Each row was made from one walk, in order. Every step used is in the known rows, and no mark comes twice. Write each row's walk.
(in the rows, 100 means zero)
Known rows
P, U, D, F: [140 115 108 106 88 68 81 121 94 104 118 56 121 119 106 105 84 109 103 127 110 80 114 110 84 123 91 77 107 89 93 94 101 93 124 100 114 89 59 84 93 94 118 72 56 112 124 105]
P, F, S, C: [89 133 64 135 78 97 117 107 81 92 67 82 148 115 92 72 99 115 62 105 127 88 116 129 104 129 108 109 82 117 112 109 103 117 104 82 63 136 93 140 115 39 85 68 97 128 104 101]
M, F: [106 110 61 107 101 96 114 109 78 85 106 87 109 88 93 86 97 137 89 86 109 106 89 86 96 96 83 101 112 107 109 82 130 72 111 106 95 127 92 109 106 85 97 99 83 100 107 70]
U, Y, F, S, K: [108 115 89 125 101 104 98 94 76 110 97 105 115 96 111 39 103 120 80 91 106 119 120 116 101 97 81 100 91 72 121 106 83 83 95 84 102 99 116 119 132 78 96 73 107 119 133 90]
M, U, Y, F, P: [96 98 92 96 134 108 108 90 95 89 73 88 108 98 88 83 96 86 113 56 92 141 101 100 125 76 59 111 110 92 105 91 89 90 84 114 75 87 100 105 106 104 115 96 118 106 127 104]
P, F, W, U, Y: [109 96 78 105 110 77 95 109 96 122 56 99 101 88 116 119 122 98 84 107 83 117 88 101 132 96 82 71 73 98 107 131 76 126 96 113 89 82 106 106 129 72 81 85 94 105 69 127]
F, M, U, S: [105 117 84 97 93 122 105 115 99 95 97 107 111 103 87 116 117 125 69 66 74 88 97 88 137 111 100 87 103 95 83 84 106 91 108 101 104 85 110 123 81 104 101 118 111 118 69 135]
F, Y: [81 119 85 109 108 121 111 97 99 79 89 105 95 106 82 90 109 112 105 78 113 85 85 103 93 96 70 102 109 94 102 93 102 85 118 109 83 109 97 133 90 83 102 103 82 92 98 96]
M, U, Y, F, S: [115 107 109 94 113 112 119 105 98 97 92 87 96 87 100 54 87 95 70 66 93 142 91 125 112 92 81 104 105 71 96 98 86 93 95 111 95 92 95 110 117 71 111 82 129 103 118 103]
S, F: [86 97 67 112 104 101 100 86 80 71 85 120 90 112 87 95 98 120 90 87 123 95 98 113 80 112 95 103 113 110 95 91 111 77 114 103 70 103 88 102 88 91 93 103 50 95 113 83]
P, U, S, F, M: [127 132 88 120 84 99 98 90 65 86 103 112 108 129 108 121 104 123 82 109 93 75 118 123 102 115 109 91 81 104 78 99 98 91 108 114 91 86 98 107 58 96 87 102 76 112 104 138]
U, D, F: [111 104 94 106 104 75 81 113 104 98 105 76 110 118 99 89 92 112 94 104 114 86 104 87 80 123 89 80 114 96 109 93 106 74 117 105 118 97 69 89 105 102 113 86 44 114 102 87]
W, U, D: [108 97 85 112 104 88 90 131 97 100 92 84 99 81 106 99 104 103 89 88 101 106 90 101 96 111 99 78 114 90 108 85 105 99 128 75 116 65 80 99 106 100 97 84 82 109 82 105]
Y, F, W: [89 99 84 120 92 113 99 97 119 97 75 110 90 108 80 84 92 120 111 90 76 100 105 94 116 95 86 92 84 142 121 106 85 68 102 107 105 87 102 111 135 99 84 117 81 95 129 108]
U, M, F, S, C: [119 153 68 125 120 99 120 104 55 108 101 69 132 102 123 77 94 118 41 72 117 99 102 109 113 112 91 110 99 81 112 94 111 102 109 97 92 123 87 131 100 73 104 69 123 140 86 80]
P, U: [113 110 87 113 80 101 104 108 85 80 103 89 112 95 83 114 96 114 114 109 108 80 103 119 105 109 89 92 119 93 87 88 109 98 128 89 98 99 87 118 89 89 100 93 82 94 133 111]
M, U, S, C: [80 102 57 95 76 114 110 98 86 107 87 84 112 117 80 96 92 112 76 69 97 106 100 96 141 106 96 99 107 86 104 71 122 115 113 101 73 123 102 130 55 78 96 74 120 129 84 120]
D, F: [94 96 79 101 96 88 92 108 104 93 93 100 109 110 84 98 94 124 93 107 123 95 108 91 99 123 92 84 129 105 93 88 115 74 103 108 91 122 81 106 95 104 114 95 46 117 110 78]
P, F: [87 108 67 115 89 90 99 110 91 75 71 104 126 93 87 97 103 117 93 110 110 88 100 103 102 118 94 88 101 115 104 105 115 97 112 86 75 119 106 118 117 72 93 103 75 104 108 95]
D, F, P: [88 99 75 115 108 94 84 105 94 92 78 92 123 128 76 117 100 110 111 97 112 93 122 89 110 113 83 106 131 111 101 93 103 75 92 109 71 124 84 120 95 122 125 93 50 124 126 80]
F, M, U, D: [112 126 100 109 115 117 101 134 107 96 102 89 124 103 93 101 121 120 73 59 92 84 81 89 109 119 85 88 105 102 93 88 99 84 121 80 123 46 78 92 117 93 104 114 96 99 65 126]
D, F, M, U, Y: [119 115 107 77 134 95 106 114 107 121 105 105 124 112 99 109 123 112 69 76 114 118 86 90 128 113 73 79 119 77 71 94 92 90 90 125 107 82 79 90 95 96 121 95 81 120 60 112]
U, S: [90 103 68 105 77 108 96 93 83 80 88 97 87 106 86 102 100 117 95 94 82 78 106 91 106 107 96 87 107 83 112 87 122 89 120 105 101 108 118 126 75 110 102 99 81 110 104 106]
Y, F, W, U, S: [101 87 77 112 74 94 91 105 112 124 69 101 77 96 107 100 86 109 88 100 53 121 113 96 145 86 116 73 75 126 115 103 83 89 92 115 104 87 120 116 102 113 79 100 107 121 105 127]
M, F, P: [102 110 55 121 115 100 106 106 65 77 87 79 124 105 88 103 106 124 104 77 95 99 105 86 103 88 74 123 114 117 120 87 120 75 101 108 75 127 92 126 109 106 105 102 86 109 123 69]
M, F, P, U: [132 120 73 122 98 91 107 112 58 82 101 64 134 106 95 121 92 124 119 99 96 98 110 104 109 86 76 119 111 109 102 91 111 89 105 105 76 124 84 122 97 97 108 87 96 106 145 95]
W, F: [84 96 74 112 91 90 105 102 102 69 84 121 111 96 76 94 96 105 97 97 109 86 117 92 99 115 109 86 116 94 102 104 109 94 113 98 84 122 102 107 86 94 91 99 69 109 111 98]
Y, F: [83 105 85 117 95 105 106 96 112 76 86 106 103 94 86 70 87 118 104 94 107 113 109 101 95 96 90 92 110 120 109 87 111 70 104 96 100 102 101 107 111 103 94 108 85 100 136 84]
P, F, D: [98 112 90 116 90 103 96 120 84 79 81 103 133 106 82 94 123 126 80 101 98 80 101 94 108 140 97 92 82 143 111 109 102 92 107 93 96 95 99 105 133 60 87 110 70 96 80 109]
W, U, S: [97 93 66 99 78 93 95 111 88 100 81 99 88 87 104 113 97 110 79 95 85 108 102 99 125 104 112 78 114 80 97 83 115 106 115 97 95 102 114 126 68 111 98 88 96 125 88 110]
U, Y, F, W: [96 105 96 105 120 105 107 77 108 104 77 102 77 109 97 81 105 102 109 87 72 113 96 94 106 78 64 85 79 107 130 112 77 79 95 129 115 75 109 99 130 94 89 102 89 91 115 113]

Which walk is each row?
[102 109 88 116 114 84 73 113 96 92 82 67 120 133 92 105 97 103 111 92 104 80 120 85 89 116 81 102 116 107 120 97 97 71 102 103 91 97 69 101 105 121 125 85 45 120 118 87] : U, D, F, P
[95 99 96 112 89 104 106 115 94 78 95 120 116 107 72 90 118 111 85 87 97 81 118 85 105 140 113 93 102 120 112 108 97 88 108 100 104 98 93 96 107 82 85 106 68 100 82 112] : W, F, D
[96 127 98 124 105 116 112 106 117 82 94 122 125 104 93 83 108 125 87 88 103 102 111 100 102 106 97 90 98 135 101 93 96 68 96 90 119 80 99 106 121 113 89 128 87 107 112 100] : Y, F, M
[153 126 113 118 77 75 86 133 87 108 116 45 121 120 108 89 78 109 85 125 104 76 119 128 83 135 103 91 104 80 93 106 86 92 118 98 110 91 55 103 104 77 121 58 69 119 126 110] : P, U, D, F, S
[92 113 89 98 109 98 101 100 109 98 96 98 104 119 91 87 96 113 95 98 124 95 92 95 98 105 75 96 115 101 96 93 96 80 99 130 76 125 79 120 79 88 116 91 53 108 99 85] : D, F, Y
[114 86 92 87 116 72 88 106 108 142 77 94 83 107 113 122 111 100 89 102 96 125 92 95 131 101 83 67 102 84 97 112 73 102 87 132 101 86 83 95 106 99 106 72 65 120 71 110] : D, F, W, U, Y
[113 118 75 116 109 84 80 125 98 124 51 109 114 83 123 138 108 104 66 101 77 98 90 104 150 112 99 67 79 111 92 130 81 114 106 88 88 72 113 114 126 95 89 106 102 119 62 127] : P, F, W, U, M
[109 113 96 127 89 102 99 102 90 75 80 83 127 110 82 104 86 104 135 105 93 105 133 120 112 90 87 109 104 124 101 96 93 83 101 91 78 97 93 121 102 113 107 97 97 104 176 108] : Y, F, P, U
[88 89 58 104 98 112 87 93 65 81 65 100 92 127 83 112 87 106 89 62 84 106 112 106 125 100 98 126 108 98 94 90 103 87 95 119 37 110 101 122 59 100 108 97 89 116 109 113] : M, U, S, F, P
[118 140 90 122 114 106 88 105 69 82 81 87 127 105 97 143 103 93 110 91 91 69 114 114 123 106 76 103 118 78 85 103 94 100 123 81 86 79 99 129 85 132 124 99 96 112 132 123] : F, P, U, M
[115 133 63 118 138 103 99 108 62 86 84 85 125 97 112 120 105 113 85 64 92 92 102 82 119 92 71 113 110 93 114 95 111 76 104 99 85 107 99 119 101 125 122 109 102 118 106 74] : U, M, F, P
[73 110 56 113 78 107 108 80 79 96 84 88 110 126 89 92 98 114 89 88 101 83 114 96 115 106 96 90 99 91 122 80 123 109 116 100 86 127 109 136 60 91 91 77 98 134 96 111] : U, S, C
[113 97 93 111 102 86 74 114 113 120 91 77 92 131 96 104 96 116 100 106 82 74 102 80 98 120 84 79 89 119 121 115 83 72 108 117 119 77 70 91 127 98 102 90 42 109 93 107] : U, D, F, W
[111 97 121 87 122 118 112 103 98 100 98 92 102 97 89 66 111 104 84 58 89 137 87 93 122 102 75 95 92 105 105 88 87 86 94 117 117 62 94 81 123 72 99 102 115 87 85 117] : M, U, Y, F, D
[114 108 89 112 101 108 99 108 82 126 98 102 118 85 107 42 96 120 72 73 101 137 106 116 129 93 80 106 99 69 103 97 78 88 95 85 88 92 110 116 127 65 101 70 132 119 119 103] : M, U, Y, F, S, K
[83 125 81 112 98 101 105 101 97 73 73 103 120 104 94 87 106 110 96 103 112 86 91 107 99 101 76 99 81 109 107 112 99 100 110 110 62 122 101 131 101 57 95 103 82 94 97 99] : P, F, Y
[104 122 99 87 136 116 117 105 95 101 99 111 114 97 92 109 135 112 75 57 100 107 76 96 123 104 65 86 110 73 81 94 95 99 105 104 112 62 96 100 102 88 106 110 108 99 60 125] : F, M, U, Y
[121 114 101 97 105 92 110 88 69 91 104 86 103 96 98 108 108 100 115 105 106 92 93 116 95 97 62 85 112 57 93 97 100 111 124 108 109 86 91 105 83 90 106 79 88 88 123 118] : P, U, Y
[98 121 89 104 106 124 114 127 106 96 95 118 122 96 78 113 122 128 77 62 102 96 83 93 130 115 93 95 120 109 71 88 104 84 111 84 104 75 89 112 106 92 98 121 100 106 73 120] : F, M, U
[146 155 96 108 123 97 113 106 65 98 117 75 121 91 129 106 92 112 84 90 106 92 80 108 110 84 62 97 90 72 91 100 99 98 119 117 90 109 88 117 73 86 115 94 117 100 103 103] : P, U, M, F, Y
[95 98 92 110 134 87 103 95 95 101 67 91 107 89 110 94 105 79 107 81 95 149 112 107 119 71 76 98 108 89 116 93 85 98 84 103 83 82 102 106 108 122 104 82 105 117 126 96] : W, U, Y, F, P
[118 118 94 108 95 90 99 130 97 129 103 50 132 129 100 67 81 107 54 81 122 108 103 117 113 133 102 109 108 92 100 86 95 102 105 97 83 106 51 107 99 54 112 46 93 140 85 105] : M, U, D, F, S, C
[98 96 89 81 123 109 113 98 90 92 92 95 94 85 86 96 109 99 94 61 104 117 74 98 114 95 62 92 124 58 92 86 107 103 115 108 93 86 95 101 92 84 110 91 105 92 86 111] : M, U, Y
[107 107 85 126 84 86 98 108 82 71 80 95 134 110 75 125 92 94 127 109 99 79 138 109 114 106 102 107 115 96 98 114 93 105 106 95 62 121 92 119 75 103 103 86 83 115 148 121] : W, F, P, U
[104 121 92 110 108 98 100 111 113 102 100 117 131 122 94 112 119 131 78 102 118 85 112 88 106 130 96 80 118 116 82 96 101 71 96 104 110 100 83 104 104 112 109 110 49 123 87 93] : D, F, M
[119 116 89 121 95 70 95 135 96 139 95 55 128 121 124 76 89 99 49 103 130 118 120 122 105 132 121 89 105 95 109 91 88 112 99 90 94 102 52 109 99 71 107 33 80 153 82 98] : W, U, D, F, S, C
[81 105 78 127 105 114 102 96 101 69 70 100 113 110 79 88 92 105 121 82 94 109 124 98 106 92 84 113 111 131 122 93 102 70 93 92 81 104 101 120 113 122 102 110 83 107 152 85] : Y, F, P
[93 108 68 122 83 97 93 107 103 97 57 104 112 110 81 113 105 121 99 108 83 76 97 97 117 114 88 87 76 137 115 127 90 93 104 100 85 102 110 118 138 68 83 111 73 97 97 120] : P, F, W
[109 82 83 99 90 82 84 126 118 140 78 103 95 104 94 125 99 118 86 110 91 114 102 94 135 116 107 76 114 123 88 106 80 89 91 114 91 98 79 109 112 103 100 86 60 122 84 107] : D, F, W, U
[131 140 66 124 118 90 121 126 62 131 95 70 131 83 142 91 95 113 26 73 117 130 100 116 134 106 106 100 102 81 100 88 102 117 103 87 86 118 85 127 97 80 102 59 136 152 68 85] : W, U, M, F, S, C
[135 117 69 120 80 88 99 105 49 85 98 54 122 113 105 124 85 121 110 101 72 91 122 100 118 83 84 109 93 93 110 89 117 95 103 120 81 131 104 130 69 104 109 83 108 123 138 107] : M, F, P, U, S
[114 114 95 93 106 101 97 130 118 115 102 113 133 108 85 114 111 132 68 81 114 106 97 90 130 127 97 88 125 114 61 87 97 79 92 105 95 96 75 100 101 98 114 108 75 122 70 106] : D, F, M, U
[120 115 99 132 91 78 88 117 79 73 88 67 134 117 89 114 93 84 125 105 89 68 136 104 94 109 97 102 101 89 118 118 91 106 120 88 88 93 80 100 86 105 102 80 80 114 136 129] : W, F, P, U, D
[100 114 91 127 85 112 109 109 104 76 88 96 100 96 90 56 85 115 80 94 98 111 114 121 93 111 105 104 102 113 110 101 97 70 101 93 100 108 100 123 124 88 99 95 95 108 141 88] : Y, F, S
[88 97 70 117 76 97 100 94 105 140 66 89 95 117 113 91 86 103 83 96 72 129 124 101 153 86 118 79 63 133 128 94 86 110 86 113 88 102 108 123 88 92 69 76 123 141 97 130] : Y, F, W, U, S, C
